Every row comes from one small tree of marks. The marks that hang from a mark follow it in brackets, in alphabetical order. Every link used is in the known rows. Which tree was each row made from?
Known rows
tefori(genavog): [-0.90  4.29 -1.57  0.32  3.28 -0.14  2.09  0.21 -0.26  0.40  0.63 -1.56
 -0.26  0.31  1.14  0.94 -0.77 -0.42  0.94  0.24 -0.21 -0.56  0.28 -0.14]
mera(mimab): [ 0.41 -0.32 -0.74  0.82 -1.70  2.12 -0.41 -0.04  0.22 -0.43  1.00  2.24
 -0.13  0.72 -0.45 -0.21  0.84  0.14  0.07  1.25 -0.01  1.37 -0.44  0.34]
mera(mimab(tefori(laro))): [ 1.87  2.10 -4.93  0.19 -1.99  1.03 -0.85  0.08  0.00  1.25  1.46  0.78
 -0.69  1.39  2.90  1.48  1.11  0.70  2.10  1.75  0.86  1.22 -1.21  0.43]
laro(tefori(mera) vavas): [-0.09  2.10  1.20 -0.64  2.68 -1.47 -1.92  0.21 -2.19  1.21 -0.21  0.47
  0.81 -0.08  2.71  0.85  0.36 -0.63  0.07 -1.54  0.01 -0.96 -3.42  1.01]
mimab(tefori): [ 0.29  2.19 -1.48 -0.33 -1.09 -1.17 -1.18 -0.20  0.40  1.32 -0.07 -1.38
  0.32  0.13  1.68  0.76 -0.12  0.24  2.66  0.15  1.03  0.83  0.91 -0.10]
genavog(tefori): [ 0.01  4.30 -1.19 -0.80  0.52 -0.76 -2.00 -0.02  0.00  1.57  0.37 -0.37
 -0.77  0.58 -0.54  0.33 -0.12  0.01  1.73  1.19  0.61  0.11  0.70 -0.09]
laro(tefori(mera)): [ 0.27  3.09 -0.78 -0.49  2.77 -2.19 -2.71  0.30 -0.65  0.86  0.63  1.14
  0.25  0.10  1.04  0.55  0.96 -0.38  1.13 -1.17 -1.17 -1.56 -3.62  0.52]
laro(tefori(basoson)): [ 0.51  4.90  0.12 -0.24  1.28 -1.11 -2.12 -0.12 -0.68  0.95  1.03 -0.52
  0.89 -1.12  1.05  0.15 -0.69 -1.07  2.01  0.02 -1.25 -2.06 -4.27 -0.22]
genavog(basoson tefori(mera(mimab))): [ 0.15  4.52 -0.50  0.45  2.92 -0.69 -5.76  0.24 -0.12  2.90  1.05  3.24
 -0.61  2.13 -3.11  0.02  1.18 -0.05  4.01  1.17  0.88  0.66 -1.21  0.34]
mera(mimab(tefori)): [ 0.65  1.79 -2.37  0.50 -2.71  0.97 -1.79 -0.23  0.60  0.87  0.88  0.74
  0.21  0.80  1.15  0.57  0.57  0.40  2.87  1.39  1.00  2.26  0.37  0.28]
tuvun(tefori(basoson mera)): [-0.49  1.84  0.95 -0.70  1.80 -1.28 -3.78  0.87 -1.93  2.52  0.70  3.23
 -0.20  0.76 -0.84  1.15 -1.27 -1.62  2.31 -2.28 -1.81  0.28 -4.01 -0.20]
tefori(genavog mera): [-1.14  5.23 -1.87  0.37  5.94 -1.14  0.79  0.85 -0.81  1.30  0.42 -0.06
 -0.57  1.37  1.12  1.30 -0.42 -0.83  1.86 -1.18 -1.19 -0.75 -0.79  0.17]
genavog(tefori(basoson mera)): [-0.13  7.99 -0.56 -0.48  4.39 -1.79 -3.93  0.92 -1.10  3.39  0.27  1.17
 -0.82  1.52 -0.74  0.69 -1.19 -1.46  4.27 -0.39 -1.34 -0.50 -2.15 -0.15]
mimab(tefori(basoson mera)): [ 0.10  5.84 -1.19 -0.06  2.62 -2.19 -3.11  0.73 -0.70  3.09 -0.21  0.14
  0.34  0.99  1.63  1.22 -1.26 -1.17  5.17 -1.50 -0.87  0.21 -2.19 -0.17]
tuvun(tefori(basoson genavog mera(mimab))): [-0.94  5.86 -1.48  0.54  3.17  0.65 -2.14  1.01 -2.11  2.42  2.32  3.68
 -0.56  1.77 -0.01  1.88 -1.35 -1.93  3.39 -0.81 -2.05  1.12 -4.11  0.02]
laro(tefori(basoson genavog) vavas): [-0.75  8.27  0.47 -0.08  4.65 -0.46  0.61  0.03 -2.43  1.77  0.78 -2.90
  1.12 -0.93  3.86  1.32 -2.13 -1.68  2.11 -0.05 -0.19 -2.06 -3.70  0.14]
genavog(basoson tefori(laro mera)): [ 1.00  5.20 -2.35 -0.66  5.40 -2.79 -4.43  0.53 -0.89  3.63  0.74  0.92
 -1.36  2.01 -0.97  1.06  0.88  0.15  3.25  0.30  0.72 -1.90 -2.32  0.08]
tuvun(basoson tefori(laro mera(mimab))): [ 1.47 -2.97 -1.41  0.11 -0.76  0.71 -2.67  1.44 -2.20  2.27  1.22  4.88
 -2.19  2.48 -0.24  2.02  0.12  0.21  0.57 -0.58 -0.64  0.90 -4.27  0.15]
laro(tefori vavas): [ 0.04  1.18  1.36 -0.64  0.13 -0.42 -0.75 -0.42 -1.66  0.37 -0.01 -1.21
  1.12 -1.14  2.76  0.48 -0.02 -0.23 -0.72 -0.17  0.90 -0.87 -2.22  0.67]
genavog(tefori(laro)): [ 1.26  4.60 -3.69 -1.11  1.38 -0.79 -1.11  0.24 -0.56  1.95  0.99 -0.50
 -1.64  1.19  0.95  1.31  0.39  0.29  1.03  1.61  0.37 -0.92 -0.83  0.07]
tefori(basoson): [ 0.03  2.80  0.72  0.30  1.16  0.07 -0.60  0.24 -0.53  0.97  0.15 -0.07
  0.28 -0.12 -0.06 -0.07 -1.35 -1.07  1.82 -0.16 -0.94 -0.60 -1.83 -0.40]

Write each row's tree
[ 0.27  7.73 -1.23  0.35  2.56  0.29 -4.39  0.87 -0.96  2.88  1.24  3.31
 -0.91  2.25 -1.19  0.48 -0.35 -1.27  4.35  0.86 -1.34  0.85 -2.57  0.18]
genavog(tefori(basoson mera(mimab)))
[-1.23  2.14  0.07 -0.28  3.08 -1.28 -1.67 -0.27 -0.81  1.93  1.27 -0.32
  0.14 -0.10 -1.47  1.22 -0.70 -0.43  2.06 -0.32  1.19 -0.56 -1.27 -0.55]
tuvun(tefori(genavog(basoson)))
[ 0.33  7.53 -6.00 -0.35  5.67 -2.32  0.51  0.96 -1.08  2.93  0.94 -1.47
 -1.16  2.03  4.53  2.97 -0.17 -0.19  3.74 -0.70 -0.25 -0.85 -1.57  0.24]
mimab(tefori(genavog laro mera))
[ 0.38  4.52  1.22  0.58  2.14  0.64 -3.25  0.46 -2.55  1.72  0.84  2.62
  0.99  0.48  2.21  0.65 -0.27 -1.52  1.94 -0.46 -0.98 -0.11 -5.51  0.97]
laro(tefori(basoson mera(mimab)) vavas)
[ 0.97  5.16 -1.77 -0.43  3.29 -1.45 -1.53  0.94 -2.86  4.01 -0.44 -0.51
 -0.08  1.42  5.03  2.42 -1.43 -1.02  3.70 -1.49  0.20 -0.20 -3.32  0.44]
mimab(tefori(basoson laro(vavas) mera))
[ 0.56  8.15 -4.40  1.19  6.06  0.96  0.68  1.36 -1.81  2.22  2.18  2.13
 -1.26  2.49  2.22  1.94 -0.57 -1.43  3.08  0.22 -2.36 -0.88 -4.62  0.26]
tefori(basoson genavog laro mera(mimab))
[-0.25  4.96  0.16 -0.38  4.63 -2.88 -5.26  0.22 -0.29  3.29  0.08  0.88
 -0.48  1.42 -2.64  0.18  0.41 -0.19  3.86 -0.04  0.92 -0.81 -0.82 -0.03]
genavog(basoson tefori(mera))
[-0.10 -2.90  1.99 -0.45  0.21 -1.39 -3.12  1.17 -1.81  2.34 -0.45  2.61
 -1.14  1.16 -1.36  1.31 -1.06 -0.23  1.05 -2.23 -0.51  0.54 -2.29 -0.36]
tuvun(basoson tefori(mera))
[-0.01  2.59 -2.41 -0.54  3.84 -1.39 -0.84  0.02 -1.41  2.42  1.98 -0.27
 -0.73  0.48  0.21  2.00 -0.36 -0.16  1.48 -0.04  1.00 -1.64 -2.85 -0.42]
tuvun(tefori(genavog(basoson) laro))
[-0.74  7.02 -0.79  0.21  7.91 -3.40 -2.72  0.10 -0.69  2.05  1.22 -0.74
  0.62  0.16  0.30  0.93  0.39 -0.64  3.31 -0.88 -0.04 -3.12 -3.61  0.07]
laro(tefori(genavog(basoson) mera))
[ 1.46  0.85 -3.42  0.63  1.64  1.05 -0.85  0.90 -0.98  0.78  1.42  3.87
 -1.29  2.27  1.08  1.09  1.58  0.07  0.20  0.20 -1.17  0.26 -3.19  0.83]
tefori(laro mera(mimab))
[-0.36  9.14 -1.46  0.06  4.82 -1.26 -0.04  0.11 -0.91  1.33  1.60 -2.13
  0.62 -0.74  2.06  1.05 -1.47 -1.47  2.82  0.30 -1.43 -2.68 -4.03 -0.38]
laro(tefori(basoson genavog))
[ 1.36  6.16 -3.51 -0.33  3.44 -2.15 -2.23  0.99 -1.33  3.44  0.40  0.17
 -0.60  1.54  3.43  2.11 -0.81 -0.80  4.40 -1.07 -0.96 -0.77 -3.65 -0.02]
mimab(tefori(basoson laro mera))
[-1.06  6.10  0.88  0.10  7.57 -2.63 -1.94  0.04 -2.20  2.45  0.34 -1.44
  1.12  0.06  1.89  1.20 -0.24 -0.81  2.46 -1.26  1.04 -2.47 -3.40  0.56]
laro(tefori(genavog(basoson) mera) vavas)
[-0.24  4.71 -2.58 -0.04  6.72 -0.40  2.49  1.07 -2.96  2.10  0.21 -0.79
 -0.93  1.77  4.51  2.53 -0.64 -0.70  0.18 -1.21 -0.11 -1.11 -2.20  0.81]
tefori(genavog laro(vavas) mera)
[ 0.22  8.46 -3.56  0.29  7.76 -1.20  1.07  1.43 -1.95  2.57  1.14 -0.06
 -1.18  1.77  2.79  2.24 -1.45 -1.50  2.87 -1.02 -2.30 -2.25 -4.20 -0.08]
tefori(basoson genavog laro mera)
[ 0.91  2.57 -2.40 -0.71  2.03 -1.50 -0.80  0.66 -2.25  2.97 -0.45 -0.52
 -0.38  1.53  5.02  2.34  0.06  0.03  1.86 -1.32  1.15  0.38 -1.56  0.87]
mimab(tefori(laro(vavas) mera))
[-1.12  4.95 -0.19  0.74  7.43 -2.12 -1.14  0.45 -0.59  2.11  0.33 -0.35
  0.03  1.13 -0.78  0.74 -0.28 -0.60  3.15 -1.09  0.12 -1.55 -1.17 -0.11]
tefori(genavog(basoson) mera)
[ 0.94  6.52 -1.05 -0.89  2.41  0.05 -0.94  0.48 -2.61  3.29  0.32 -1.27
 -0.84  0.90  2.61  1.55 -1.68 -0.99  2.01  1.03  0.63 -0.90 -2.35  0.12]
genavog(tefori(basoson laro(vavas)))
[ 0.54  5.24 -5.09  0.88  4.89  0.98  1.26  1.11 -1.25  1.09  2.04  2.15
 -1.56  2.66  2.21  2.00  0.73 -0.36  1.17  0.46 -1.40 -0.34 -2.84  0.69]
tefori(genavog laro mera(mimab))
[ 0.32  1.85  0.42  0.26  1.00  0.56 -2.57  0.18 -2.04  0.75  0.77  2.56
  0.67  0.61  2.29  0.63  1.06 -0.43  0.20 -0.32 -0.11  0.49 -3.67  1.37]
laro(tefori(mera(mimab)) vavas)
[ 0.95  6.10 -5.13  0.85  2.90 -0.09 -0.77 -0.15  0.05  2.57  2.00 -1.16
 -0.38  1.48  2.16  1.88  0.68  0.44  4.44  2.05  1.95 -0.39 -1.39 -0.02]
mera(mimab(tefori(genavog(basoson) laro)))
[ 0.18  4.94 -2.03  0.05  1.40  0.22 -3.74  0.64 -0.42  1.98  1.16  3.37
 -1.19  2.38 -1.24  0.54  1.06 -0.28  2.67  1.10 -0.39  1.53 -0.84  0.59]
genavog(tefori(mera(mimab)))
[-0.80  5.48 -0.38 -0.33  3.42 -0.49  1.30 -0.23 -1.87  0.93  0.62 -2.85
  0.88 -0.72  3.84  1.41 -0.74 -0.64  0.40  0.05  0.74 -1.53 -2.00  0.52]
laro(tefori(genavog) vavas)
[-0.77  4.63 -1.08  1.57  5.82 -0.01 -1.66  0.41 -0.47  1.67  1.29  1.93
 -0.09  1.84 -1.25  0.54  0.55 -0.49  3.23  0.15  0.09 -0.21 -1.67  0.25]
tefori(genavog(basoson) mera(mimab))
[-0.28  6.00 -4.13  0.79  0.61  0.85  0.26 -0.01  0.34  1.29  1.50 -0.92
 -0.10  1.17  2.52  1.45 -0.16 -0.06  3.66  1.51  0.78  1.54  0.72  0.13]
mera(mimab(tefori(genavog)))
[-0.11  3.57 -0.97  0.32  5.68 -0.34  1.68  0.01 -2.08  2.11  0.31 -2.63
 -0.07  0.52  2.61  1.63 -0.68 -0.14  0.69  0.30  2.11 -1.95 -1.52  0.16]
tefori(genavog(basoson) laro(vavas))
[ 0.07  5.36 -2.88  0.40  8.28 -2.16 -0.21  0.76 -1.17  2.46  0.99 -0.22
 -0.85  1.73  0.84  1.66  0.23 -0.28  2.40 -0.65  0.03 -2.63 -2.81  0.01]
tefori(genavog(basoson) laro mera)
[ 0.75  5.37 -0.73  0.64  2.25 -0.08 -3.99  0.51 -1.09  1.34  1.74  3.30
  0.48  0.63  0.47  0.29  0.36 -1.32  2.91 -0.17 -2.25 -0.71 -5.88  0.48]
laro(tefori(basoson mera(mimab)))
[ 0.72  4.58 -1.90  0.75 -1.68  0.98 -2.48  0.00  0.00  1.78  0.99  0.70
  0.50  0.67  1.29  0.62 -0.74 -0.70  4.52  1.15  0.06  1.70 -1.41 -0.12]
mera(mimab(tefori(basoson)))
[ 0.33  7.44 -4.61  0.08  7.31 -3.24 -1.42  0.57 -0.78  3.77  0.86 -1.72
 -0.53  1.79  2.66  2.48  0.12  0.01  5.04 -0.66  0.96 -1.78 -1.96 -0.06]
mimab(tefori(genavog(basoson) laro mera))
[ 0.71  3.29 -0.06 -0.07  4.27 -0.31 -0.15  1.14 -3.16  2.63 -0.27  0.79
 -0.41  1.31  3.27  1.55 -1.27 -1.33  1.06 -1.60 -0.90 -1.02 -4.21  0.53]
tefori(basoson laro(vavas) mera)
[ 1.04  5.48 -3.78 -1.01  4.04 -1.80 -2.34  0.95 -1.12  2.81  0.76  1.24
 -1.99  2.23  1.03  1.64  0.66 -0.06  1.72  0.22 -0.54 -0.98 -1.93  0.36]
genavog(tefori(laro mera))
[-0.95  7.05 -2.22  0.33  6.25 -3.34 -2.44  0.27 -0.22  3.44  0.18 -1.66
  0.40  1.26  0.89  1.51 -0.40 -0.34  5.78 -1.01  1.14 -0.70 -0.27 -0.19]
mimab(tefori(genavog(basoson) mera))
[-0.65  6.00 -2.00  0.27  3.96 -2.19 -1.12 -0.36  0.40  2.59  0.45 -3.21
  0.67  0.29  0.95  1.15 -0.65  0.04  5.08  0.43  2.15 -0.68  0.75 -0.54]
mimab(tefori(genavog(basoson)))
